What can hang from each mark
Z189: Z79 Z373
Z373: Z189
Z851: Z811
Z543: Z536
Z536: Z282 Z543
Z79: Z189 Z361
Z865: Z79 Z958
Z958: Z282 Z811 Z865
Z811: Z851 Z958
Z282: Z536 Z958

Every row comes from one small tree of marks. Brackets hold a mark, then the marks that hang from it, in the order of their numbers. Every link used is in the known rows. Which tree was each row made from?
In the rows, 128 means zero.
Known rows
[Z865 [Z79 [Z189 Z373] Z361] [Z958 Z282]]: [109 114  34 126 149 133 100 128 132 148 135 142 108 147  84 153 153 102
  85 120  75 118 130 163 114 144 131 118 119 136 151 164  86 106 118  97
 134 143 139 127 109 143  95 110 113 125 142 102  93  91 120 125 134 143
 111 114 149 107 130 229  94]
[Z543 [Z536 [Z282 Z958]]]: [117 118 131 135 142 133 161 146 130 132 119 122 118 101 148 111 126 133
 139 134  96 120 127 136 157 147 131 113 100  98 128 146  51  98 122  98
 145 145 107 134 131 111 123 137 117 136 132 112 140 143 124 134 132 112
 127 128 142 129 118 138 122]
[Z189 [Z79 Z361] Z373]: [148 122  72 130 143 131 121 147 135 121 135 157 112 159 111 119 146 119
 101 152 104 123 129 162 112 142 130 116 144 132 141 136 191 113 124 130
 125 124 123 142 130 120 121 102 121 132 126 129 115 112 136 110 126 130
 131 121 118 142 131 129 119]
[Z958 [Z282 [Z536 Z543]] [Z811 Z851]]: [119 127 128 144 195 140  58 141 114 136 131 126 145 118 134 163 147 142
 130  89 117 116 131 125 130 148 137 126 108 136 131 140  58 115  99 114
 119 117 130 134 131 145 108 145  81 143 141 138 114 155 126 119 119 161
 136 153 133 118 125 123 111]
[Z79 Z189]: [107 119 100 135 135 129 142 123 134 135 133 125 129 126 121 139 127 120
 128 133 108 122 125 123 133 137 126 131 107 128 150 136 107 126 127 134
 118 132 141 124 124 121 129 127 121 137 135 116 127 112 122 125 131 115
 124 116 135  97 119 147 136]
[Z811 [Z958 Z282 [Z865 Z79]]]: [130 125 105 132 185 129  89 125 139 135 142 150 136 135  82 126 169 135
 105 116 137 121 140 120 106 135 135 125 110 121 145 133  79 106 136  94
 139 148 123 141 116 149 103 125 122 117 131 132  90 113 116 141 109 143
 108 136 139 121 125 160  91]
[Z811 Z851 [Z958 [Z865 [Z79 Z189]]]]: [113 105  85 130 197 131 119 119 141 134 172 130 130 126  63 164 168 120
 107 119 110 117 128 131  86 171 134 133  95  94 172 159 117  98 147 122
 123 154 134 132 118 116 122 119 110 122 138 112  97 105 113 124 118 121
 112 124 136  53 118 131 101]
[Z282 [Z536 Z543] [Z958 Z811]]: [134 123 127 142 198 130  96 142 111 156 139 144 148 120 151 123 136 155
 138  99 126 110 129 113 145 139 124 134 124 126 123 143  72  93 108 104
 129  88 107 139 130 125 124 145  90 150 132 129 113 126 137 120 133 135
 139 147 144 154 135 127 129]
[Z811 Z851 [Z958 [Z282 [Z536 Z543]] [Z865 Z79]]]: [150 107 115 138 236 136  66 138 140 148 161 138 148 101  86 161 180 143
 111  93 112 111 136 128 117 171 146 127  99 112 145 145  64 103 121  95
 120 139 127 136 128 140 118 132 100 129 140 133 117 136 121 127 110 153
 125 146 143  97 116 127  79]
[Z811 Z851]: [120 120 133 126 143 133 126 131 126 119 138 109 125 126 115 152 133 124
 125 125 118 124 125 141 110 149 133 127 130 118 132 131 131 124 129 137
 124 131 134 131 129 121 126 129 116 121 131 129 128 148 126 125 131 134
 127 134 121 111 124 107 121]
[Z851 [Z811 [Z958 [Z282 Z536] Z865]]]: [157 134 110 167 187 128 125 129 126 129 139 166 169  84 127 106 149 153
 118 108 118 142 137  99 119 118 138 122 104  97 164 143  93  99 120  66
 130 128 106 146 120 152 113 138 119 140 133 140 145 132 127 129 121 122
 121 165 140 137 125 143  94]
[Z851 [Z811 [Z958 Z282 Z865]]]: [125 137 101 159 149 130 105 133 123 128 138 158 147 121 127 120 145 130
 117 113 125 135 140 109 120 120 138 121 104 107 165 132 106 100 124  74
 134 141 114 144 117 153  97 129 128 135 129 136 112 129 125 132 118 117
 111 161 141 146 121 145 104]
[Z851 [Z811 [Z958 [Z282 [Z536 Z543]]]]]: [145 126 120 161 164 129 108 132 124 149 135 147 148  99 147 111 142 138
 136  90 115 132 133 118 139 155 146 122 113 127 134 131  80 104 106  89
 120 126 121 132 123 149 137 140 115 159 136 139 150 142 144 121 119 131
 138 148 157 161 122 158 100]
[Z543 [Z536 [Z282 [Z958 [Z811 Z851] [Z865 Z79]]]]]: [116 119 116 132 213 144 102 143 119 129 147 138 125 111 106 160 151 133
 120 136 101 126 138 136 115 146 131 120  56  89 149 169  53  67 140  86
 145 145 101 140 124 122  83 132  84 127 131 117  76 126 105 134 122 120
 110 131 133  74 121 122 101]
[Z373 [Z189 Z79]]: [151 119 109 126 129 131 143 127 131 124 144 131 115 138 101 145 146 128
 132 154 134 117 149 131 101 154 139 130 115 135 132 133 131 136 121 136
 128 118 124 144 117 105 130 107 125 140 127 128 119 100 121 123 114 101
 119 116 125 137 123 115 134]
[Z536 Z282 Z543]: [110 112 125 114 134 131 107 154 124 136 128 124 105 126 148 146 125 115
 141 111 113 114 131 138 161 158 139 122 106 154 129 130  77 122 117 110
 116 136 146 122 138 121 127 119 133 141 134 112 111 120 123 127 118 135
 136 118 144 111 105 128 135]
[Z865 Z79 [Z958 [Z282 [Z536 Z543]] [Z811 Z851]]]: [122 117 104 138 199 139  50 134 103 148 151 124 127 115  85 188 169 132
 112  74 111 121 143 136 104 152 141 134  98 139 126 156  53 105 112  92
 123 121 124 131 116 139 113 142  86 133 143 128 123 121 120 125 121 168
 125 140 154 109 134 179  84]
[Z851 [Z811 [Z958 [Z282 [Z536 Z543]] [Z865 Z79]]]]: [167 123 108 151 209 133  85 131 127 156 156 169 153  95 119 137 162 140
 123  96 118 132 144 115 126 146 147 122  85 117 143 140  90  90 124  70
 124 128 111 131 119 161 114 135 113 151 135 139 127 116 127 124 112 131
 123 140 158 128 123 157  81]
[Z811 Z851 [Z958 [Z282 Z536] [Z865 [Z79 Z361]]]]: [142 109  89 148 242 133  76 126 145 128 148 149 149 102  69 154 179 144
 101 121 105 114 126 118  86 150 136 125 116  85 148 156  65  96 123  84
 122 153 120 144 127 152 118 133  95 125 137 137  94 114 131 131 122 152
 118 160 132 107 130 124  71]
[Z282 [Z536 Z543] [Z958 Z811 [Z865 [Z79 Z361]]]]: [138 114  87 137 252 133  49 142 120 159 156 174 147 122 116 158 158 148
 119 112 120  99 130 104 126 125 120 129 110 113 122 159  86  69 122  77
 123 104 104 139 127 155 102 133  82 147 130 129  56  81 138 122 134 138
 126 145 147 143 135 114 106]
[Z958 [Z282 Z536] Z811 Z865]: [142 142 120 154 209 133  75 138 119 129 125 163 168 106 128 132 147 162
 112 110 130 124 139 100 117  88 121 127  99 114 157 143  56 112 115  78
 130 112 103 146 125 152  81 146  92 132 135 140 107 131 113 131 118 146
 119 166 118 118 130 129 114]
[Z811 [Z958 Z865]]: [125 125 114 132 167 122 111 135 136 130 148 146 138 131 105 117 151 137
 113 117 131 127 126 111 120 130 128 131 121 105 158 142 124 110 134  98
 132 141 120 141 126 121 108 123 129 119 127 125 115 116 128 133 116 122
 120 152 129 126 125 119 122]
[Z851 Z811]: [138 134 121 143 118 131 143 122 117 125 134 139 132 114 148 132 117 120
 136 129 123 146 137 130 126 127 135 124 115 120 130 123 157 112 131 113
 126 122 122 122 123 144 128 127 131 143 125 133 137 126 128 120 133 107
 128 130 138 140 130 135 122]

Which tree is each row?
[152 102  93 130 235 130  85 145 136 164 155 163 145 108 126 153 154 143
 119 123 108  87 128 112 139 140 128 122 118 107 119 144  95  87 123  87
 124 110 109 137 133 147 118 130 101 139 130 128  84  90 139 124 141 135
 128 136 146 150 132 106 103] : [Z282 [Z536 Z543] [Z958 [Z865 [Z79 Z361]]]]
[102 124 108 130 182 130 100 154 111 126 133 159 129 129 139 128 129 142
 128 120 126 111 137 114 134 114 122 126 106 115 161 153  59  83 128  72
 138 115 111 153 126 126  81 126 107 130 126 118  57 105 110 135 130 124
 113 150 131 123 119 118 136] : [Z536 [Z282 [Z958 Z811 Z865]]]
[102 104 123 115 150 130 118 159 123 144 129 126 108 131 157 131 121 124
 149 108 112  88 131 139 169 165 138 119 113 141 131 131  55 104 113 101
 128 120 136 135 135 118 123 124 125 140 131 108  98 119 129 126 133 130
 134 126 152 149 110 133 139] : [Z536 [Z282 Z958] Z543]
[123 119 108 135 200 134  86 125 138 127 154 133 134 132  69 149 175 128
 105 112 126 114 135 131  92 154 140 125 108 107 149 142  89 106 135 107
 134 150 131 142 117 144 105 123 108 111 134 132  91 127 115 135 111 145
 105 139 132  97 121 138  86] : [Z811 Z851 [Z958 Z282 [Z865 Z79]]]
[112 132 110 138 188 129  91 140 113 135 141 158 145 144 132 127 134 145
 120 117 140 111 133 105 126 104 115 130 122 107 149 142  96  89 132  91
 141 104 106 152 122 133  82 133 103 126 124 127  70 112 119 131 136 122
 112 156 131 148 135 113 137] : [Z282 [Z958 Z811 Z865]]
[136 115  85 132 141 130 129 128 133 118 141 139 108 147 103 161 146 118
 128 162 122 110 141 124  97 154 136 125 120 132 127 132 135 127 117 128
 121 131 126 142 120 117 131 103 121 149 127 124  87  88 135 122 118 103
 121 121 122 150 125  98 125] : [Z373 [Z189 [Z79 Z361]]]
[ 81 132 101 145 149 136  75 134 102 125 132 113 121 143  97 168 148 124
 107  93 117 123 136 130  97 128 131 132 118 126 145 151  63 117 114  98
 131 131 132 143 113 137  96 135  98 119 137 124 100 137 118 134 127 161
 111 163 135 123 134 165 105] : [Z865 [Z958 Z282 [Z811 Z851]]]
[103 111  77 140 198 135  98 123 143 133 157 128 133 132  66 167 172 119
 104 116 108 104 134 132  97 165 138 127  90 107 173 148  66 104 133 106
 128 157 143 137 112 136 104 123 102 122 141 120  85 113 109 133 114 132
 101 129 137  72 116 155  95] : [Z811 Z851 [Z958 Z282 [Z865 [Z79 Z189]]]]
[ 91 117 107 123 194 132  67 165 110 142 139 154 125 138 153 142 128 137
 136 101 125  98 138 122 156 132 129 126  94 130 155 143  48  82 121  77
 128 110 119 146 132 127  75 125 105 139 130 112  50 106 117 130 125 132
 121 153 147 127 111 110 145] : [Z536 [Z282 [Z958 Z811 Z865]] Z543]
[124 141 104 135 186 137  55 124 119 130 137 161 140 146 106 154 155 133
 106 119 144 125 148 116 111  95 125 126  94 134 144 137  90 107 135  91
 137 130 114 138 114 162  74 131 100 122 130 137  62 108 103 136 113 146
 107 130 127 111 129 146 101] : [Z958 Z282 Z811 [Z865 Z79]]
[ 76 108 118 124 181 137  79 158 105 131 139 121 106 142 145 158 129 125
 147 100 114  96 128 143 139 174 137 126 108 136 137 152  39  86 115 104
 127 114 136 141 132 115 109 129  95 141 134 112  67 129 123 122 134 142
 130 137 144 124 112 116 136] : [Z536 [Z282 [Z958 [Z811 Z851]]] Z543]
[109 112  79 138 210 136  58 126 142 125 146 138 128 140  70 165 176 119
  99 121 116 108 127 123  86 151 136 121 116  98 142 149  82 103 131  95
 129 167 132 141 119 152 109 120 103 118 133 134  58 111 129 135 119 149
 107 151 129 115 125 126  76] : [Z811 Z851 [Z958 Z282 [Z865 [Z79 Z361]]]]
[ 91 128 104 137 145 132  90 133 102 123 144 113 116 144  90 169 141 122
 110  97 118 135 131 133  92 133 128 140 119 119 142 155 111 105 125 109
 128 126 128 135 119 114 115 131 107 121 132 120 115 122 122 129 132 143
 120 155 134 111 139 141 115] : [Z865 [Z958 [Z811 Z851]]]
[112 128 110 154 175 134  90 133 102 125 133 122 140 110  96 159 153 146
 107  90 111 129 134 123 100 127 131 136 122 115 152 159  51 115 108  89
 129 120 119 145 119 134 111 149  90 127 138 134 137 139 120 131 130 159
 123 169 133 116 140 161  93] : [Z865 [Z958 [Z282 Z536] [Z811 Z851]]]
[124 134 111 160 134 129 119 120 121 127 126 142 130 126 132 104 136 124
 131 115 122 141 136 120 118 142 139 120 117 122 140 124  98 107 118  95
 134 143 124 138 115 150 128 131 128 142 130 136 125 136 135 129 119 124
 122 143 146 164 129 169 102] : [Z851 [Z811 [Z958 Z282]]]
[146 110 129 135 184 126 127 146 125 158 140 134 145 102 153 120 134 150
 141 105 114  98 125 119 157 153 132 125 138 124 120 135  76 107 112 111
 127  97 117 137 135 122 135 142 108 145 132 127 143 135 139 121 141 132
 142 139 151 164 131 129 131] : [Z282 [Z536 Z543] Z958]
[106 122 108 149 190 137  56 147 106 149 139 117 136 114 113 173 156 138
 112  69 108 118 135 128 124 141 136 133 106 132 141 156  44 110 100  92
 120 115 130 136 124 132 107 145  88 136 143 125 137 141 125 124 126 165
 130 168 147 123 131 156  98] : [Z865 [Z958 [Z282 [Z536 Z543]] [Z811 Z851]]]
[122 113 126 140 216 135  92 147 110 145 147 129 143 117 135 146 140 151
 137  95 115 103 121 126 125 161 129 134 124 111 126 148  76  89 109 118
 126  93 116 142 132 121 124 145  81 144 134 130 112 142 135 116 136 141
 138 155 139 140 131 106 127] : [Z282 [Z536 Z543] [Z958 [Z811 Z851]]]
[ 87 103  79 129 224 139  62 142 115 117 150 153 114 141  94 176 146 124
 121 133 110 104 134 126 101 142 126 121 106 100 146 169  64  70 136  75
 129 132 118 149 124 139  83 117  88 128 127 120  12  83 116 130 135 140
 108 146 131 106 122 103 104] : [Z536 [Z282 [Z958 [Z811 Z851] [Z865 [Z79 Z361]]]]]
[122 119 128 134 174 133 146 156 133 137 131 139 134  98 148 129 134 138
 128 140 100 117 130 124 159 129 131 115  83  86 152 151  43  89 129  78
 144 144 100 138 134 115  94 134 114 128 129 112 122 136 113 137 130 107
 115 143 133 117 114 114 126] : [Z543 [Z536 [Z282 [Z958 Z865]]]]
[118 109  41 119 150 129 118 124 130 153 147 141 103 149  77 149 147 103
  89 128  77 128 125 161 108 151 130 124 118 124 143 170 125  97 130 112
 128 138 134 122 114 123 114 106 121 124 138  96 108  80 123 120 136 130
 114 110 148  91 133 210  96] : [Z865 [Z79 [Z189 Z373] Z361] Z958]
[101 136 112 143 186 139  59 139 113 116 133 137 143 139 118 168 147 133
 110 111 130 115 137 113 108 111 128 130 102 118 161 139  77 110 123  98
 130 129 124 145 122 148  65 132  88 119 134 138  71 148 110 132 122 146
 108 165 115 103 122 109 109] : [Z958 Z282 [Z811 Z851] Z865]
[ 76 120  69 144 169 141  83 115 110 137 146 113 113 143  62 189 160 110
 106  98 105 116 143 139  89 145 134 133  85 131 158 159  58 105 125 113
 129 140 143 131 102 134  99 133  89 130 143 114  88 101 104 130 124 150
 104 126 149  77 131 199  96] : [Z865 [Z79 Z189] [Z958 Z282 [Z811 Z851]]]
[138 112  40 139 190 131 114 126 133 151 138 151 130 111  80 141 159 127
  85 117  67 122 130 152 108 142 132 120 119 124 150 172  71 102 112  89
 127 130 130 132 114 140 110 124 104 132 145 108 134  95 122 122 138 142
 117 124 150  98 134 229  81] : [Z865 [Z79 [Z189 Z373] Z361] [Z958 [Z282 Z536]]]
[117 117  58 126 144 128 127 131 137 135 126 145 122 143 124 129 126 112
 104 138  82 123 112 152 133 143 124 118 129 124 151 153 138 107 118 131
 124 131 138 125 127 127 108 111 116 134 137 106 105 112 133 113 136 118
 127 119 125 102 121 157 128] : [Z79 [Z189 Z373] Z361]
